Every row comes from one small tree of marks. Brackets hold a mark, then the marks that hang from it, in the order of their numbers. Every link used is in the known rows. Which tree was each row made from?
Known rows:
[J_631 [J_321 [J_15 [J_848 J_43 J_469]] J_929]]: [ 71  -4  42  -4  32 -18  -1  -1  10 -12 -26  -3  35  -6 -10 -14  45 -14
 -17  57]
[J_321 [J_15 [J_848 J_43]] J_631 J_929]: [ 80   3  76   5  46 -26   0 -20  22 -42 -20 -10  17 -19  21  -8  -7 -46
 -29  63]
[J_510 [J_848 J_15 J_43 J_523]]: [ 17  -3 -16 -13   6  -3  22  12   4  16 -17   1 -37   3  29 -17  14  30
  19  33]
[J_631 [J_321 [J_15 J_848]]]: [ 49   2  18  -4  14   2 -18 -15  12 -10 -17   4  28   5 -20  -4  63  -8
  -8  39]
[J_43 [J_848 [J_15 J_321] J_469 J_510 J_523]]: [ 37  -8 -16 -27  19  -8  44  20 -12  16 -16  -8 -36  27  23 -30  90  -4
  40  47]
[J_510 [J_848 J_523]]: [ 14  -1   6  -6 -15  -8   6  -5   9  10  -8   2 -22  -9   7 -16  33  26
   2   8]
[J_321 [J_15 [J_848 J_469 J_523]] J_631 J_929]: [ 90   0  76  -8  38 -36  26 -26  13 -25 -20 -16  11 -12  29 -16  48 -44
 -17  67]
[J_510 [J_848 J_469 J_523]]: [ 26  -8   2  -8  -4 -19  27  -2  -2  20  -9  -4 -30  -2  12 -22  59  24
  12   8]
[J_929 [J_321 [J_15 J_848] J_631]]: [ 61   6  26   9  43 -27 -23 -34   4 -19 -20  -9   4   8  31  -9  30 -30
   3  25]
[J_15 [J_321 J_631] [J_848 J_43 J_469 J_510]]: [ 95 -12  10 -28  44  -9  24   6  -3   1 -12 -18  -8 -10  -8 -27  72 -24
  32  45]
[J_631 [J_321 [J_15 [J_848 J_43]]]]: [ 49  -1  14  -2  23  -1 -14  -7   9 -10 -21   4  24   0 -14  -5  52  -6
  -4  42]
[J_631 [J_321 [J_15 [J_848 J_510]] J_929]]: [ 69  -2  38 -19  19  -8 -12  -4  17 -14 -20  -3  36   1  -9 -11  41 -18
 -19  67]
[J_929 [J_321 J_15 J_631]]: [ 33   8  25  13  46 -26 -19 -32   1 -20 -21 -11   0  18  46  -7   9 -32
   6  15]
[J_510 [J_848 [J_15 J_321] J_523]]: [ 33   4   3 -17 -10   9  11  -2  10  17 -14  -2 -24   4   3 -23  50  21
  15  34]
[J_510 [J_848 [J_15 J_321] J_43 J_469 J_523]]: [ 42  -7  -7 -16  15  -7  37  13  -4  26 -23  -8 -37   4  17 -31  58  23
  31  37]
[J_631 [J_321 [J_15 J_848] J_929]]: [ 65   3  50  -5  15  -8 -18 -10  19 -19 -21   1  44  -6 -20  -9  40 -15
 -26  55]
[J_15 [J_848 J_469 J_510]]: [ 64 -16 -18 -29  11 -11  26  10  -8  22   2  -9 -14   4  -3 -13  60  -5
  19  32]
[J_321 [J_15 J_848] J_631 J_929]: [ 83   7  83   2  34 -22  -5 -30  26 -41 -15 -10  22 -15  13  -6   9 -49
 -34  61]
[J_929 [J_321 [J_15 [J_848 J_510]]]]: [ 52  -3  -2  -2  27 -20 -13 -13  -2   7 -16  -7  -4  14  28 -11  28 -18
  11  34]
[J_15 [J_321 J_631] J_848]: [ 80   7  37  -9  13   6 -14 -19  13 -15  -7  -7  18 -22 -37 -15  62 -21
   3  25]

Which tree is each row?
[ 15 -25 -40 -38  31 -27  70  36 -27  33 -12 -14 -40  10  56 -23  40   6
  51  36] => [J_848 J_43 J_469 J_510 J_523]
[ 67   1  62   4  10 -15  -3 -13  19 -16 -12  -2  21 -16  -2  -6   3 -30
 -34  58] => [J_321 [J_15 J_848] J_929]
[ 46  -3  10 -30  12 -10  53  14 -12  29 -21 -16  -6  13  20 -30  66  -3
  29  56] => [J_848 [J_15 [J_321 J_929]] J_469 J_523]
[ 95   8  67 -10  14  -4 -15 -14  20 -24 -12 -10  34 -32 -39 -20  39 -27
 -16  40] => [J_15 [J_321 J_631 J_929] J_848]
[ 48 -10   1 -17  20 -11  25   2   1   6 -13  -3 -18  -3  30 -10  37 -17
  14  62] => [J_321 [J_15 [J_848 J_43 J_510 J_523]]]
[ 58 -22 -30 -37  21 -23  51  26 -17  30  -9  -8 -25  -9  22 -22  62   6
  37  44] => [J_15 [J_848 J_43 J_469 J_510 J_523]]
[ 21 -22 -59 -51  38 -17  82  40 -28  43 -17 -16 -50  34  72 -23  40   6
  64  62] => [J_848 J_15 J_43 J_469 J_510 J_523]
[101   1  49 -31  20  -3  -5  -4  18 -16  -9 -16  20 -21 -24 -24  42 -33
  -3  58] => [J_15 [J_321 J_631 J_929] [J_848 J_510]]
[ 70  -6   0 -39  -6   5  15   8   0  21  -7  -7  -1 -17 -20 -25  83  -4
  29  49] => [J_15 J_321 [J_848 J_510 J_523]]
[ 76  -6  36 -19  26 -15   2  -2  11  -6 -21  -6  31   6  -6 -16  59 -19
 -13  66] => [J_631 [J_321 [J_15 [J_848 J_469 J_510]] J_929]]
[ 63   0  44  -3  25 -11 -14  -2  16 -20 -25   1  39 -10 -13 -10  28 -13
 -22  57] => [J_631 [J_321 [J_15 [J_848 J_43]] J_929]]
[ 28 -10 -19 -15  16 -15  43  15  -6  26 -19  -5 -44  10  34 -24  40  28
  28  31] => [J_510 [J_848 J_15 J_43 J_469 J_523]]
[ 57 -16  -2 -19  29 -20  41   4  -7  15 -14  -8 -24   3  34 -15  59 -18
  21  61] => [J_321 [J_15 [J_848 J_43 J_469 J_510 J_523]]]
[ 48  10  65  -4  20  -3  -9 -11  15 -28 -13 -14  27 -17 -15 -17   8 -29
 -13  25] => [J_15 [J_321 J_631 J_929]]
[ 88   1  68 -14  39 -21   3 -22  24 -35 -13 -14  11  -5  25  -9   9 -53
 -25  75] => [J_321 [J_15 [J_848 J_510]] J_631 J_929]
[ 50 -14 -22 -24  15  -5  12  20  -2  11  -3  -1 -12 -10   2  -9  14   0
  16  35] => [J_15 [J_848 J_43 J_510]]
[ 69  -1  30 -13  37  -8   3 -28  15 -24  -7 -11  -7   8  25  -3  38 -44
   0  55] => [J_321 [J_15 [J_848 J_510]] J_631]
[ 63  -2  56   6  22 -20   2  -2  16 -18 -17  -2  16 -21   6  -7 -11 -27
 -29  60] => [J_321 [J_15 [J_848 J_43]] J_929]
[ 20   0 -13 -10  25  15  14  19  -3   8 -16  -4 -10   9   8 -12  -1  -2
  25  37] => [J_848 [J_15 J_321] J_43]
[  5 -16 -17 -12  25 -29  57  23 -24  23 -15  -8 -25  -5  38 -19  37  12
  36  14] => [J_848 J_43 J_469 J_523]
[ 42   5  24 -13  42   3  12  11   6 -14 -22 -12   2   2  16 -16 -16 -19
  10  51] => [J_848 [J_15 [J_321 J_631 J_929]] J_43]
[ 48   1   6 -17  35   3  29  -5  -6   7 -12 -18 -11  28  12 -18  59 -20
  28  35] => [J_848 [J_15 [J_321 J_631]] J_469]
[ 79  -1  44  -6  10  -4  -7  12  11  -6 -16  -3  26 -41 -39 -22  17 -10
 -11  41] => [J_15 [J_321 J_929] [J_848 J_43]]
[ 11  -5  -1  -4   1 -13  12   8   4   8 -14   3 -29 -16  15 -17  15  29
   8  11] => [J_510 [J_848 J_43 J_523]]
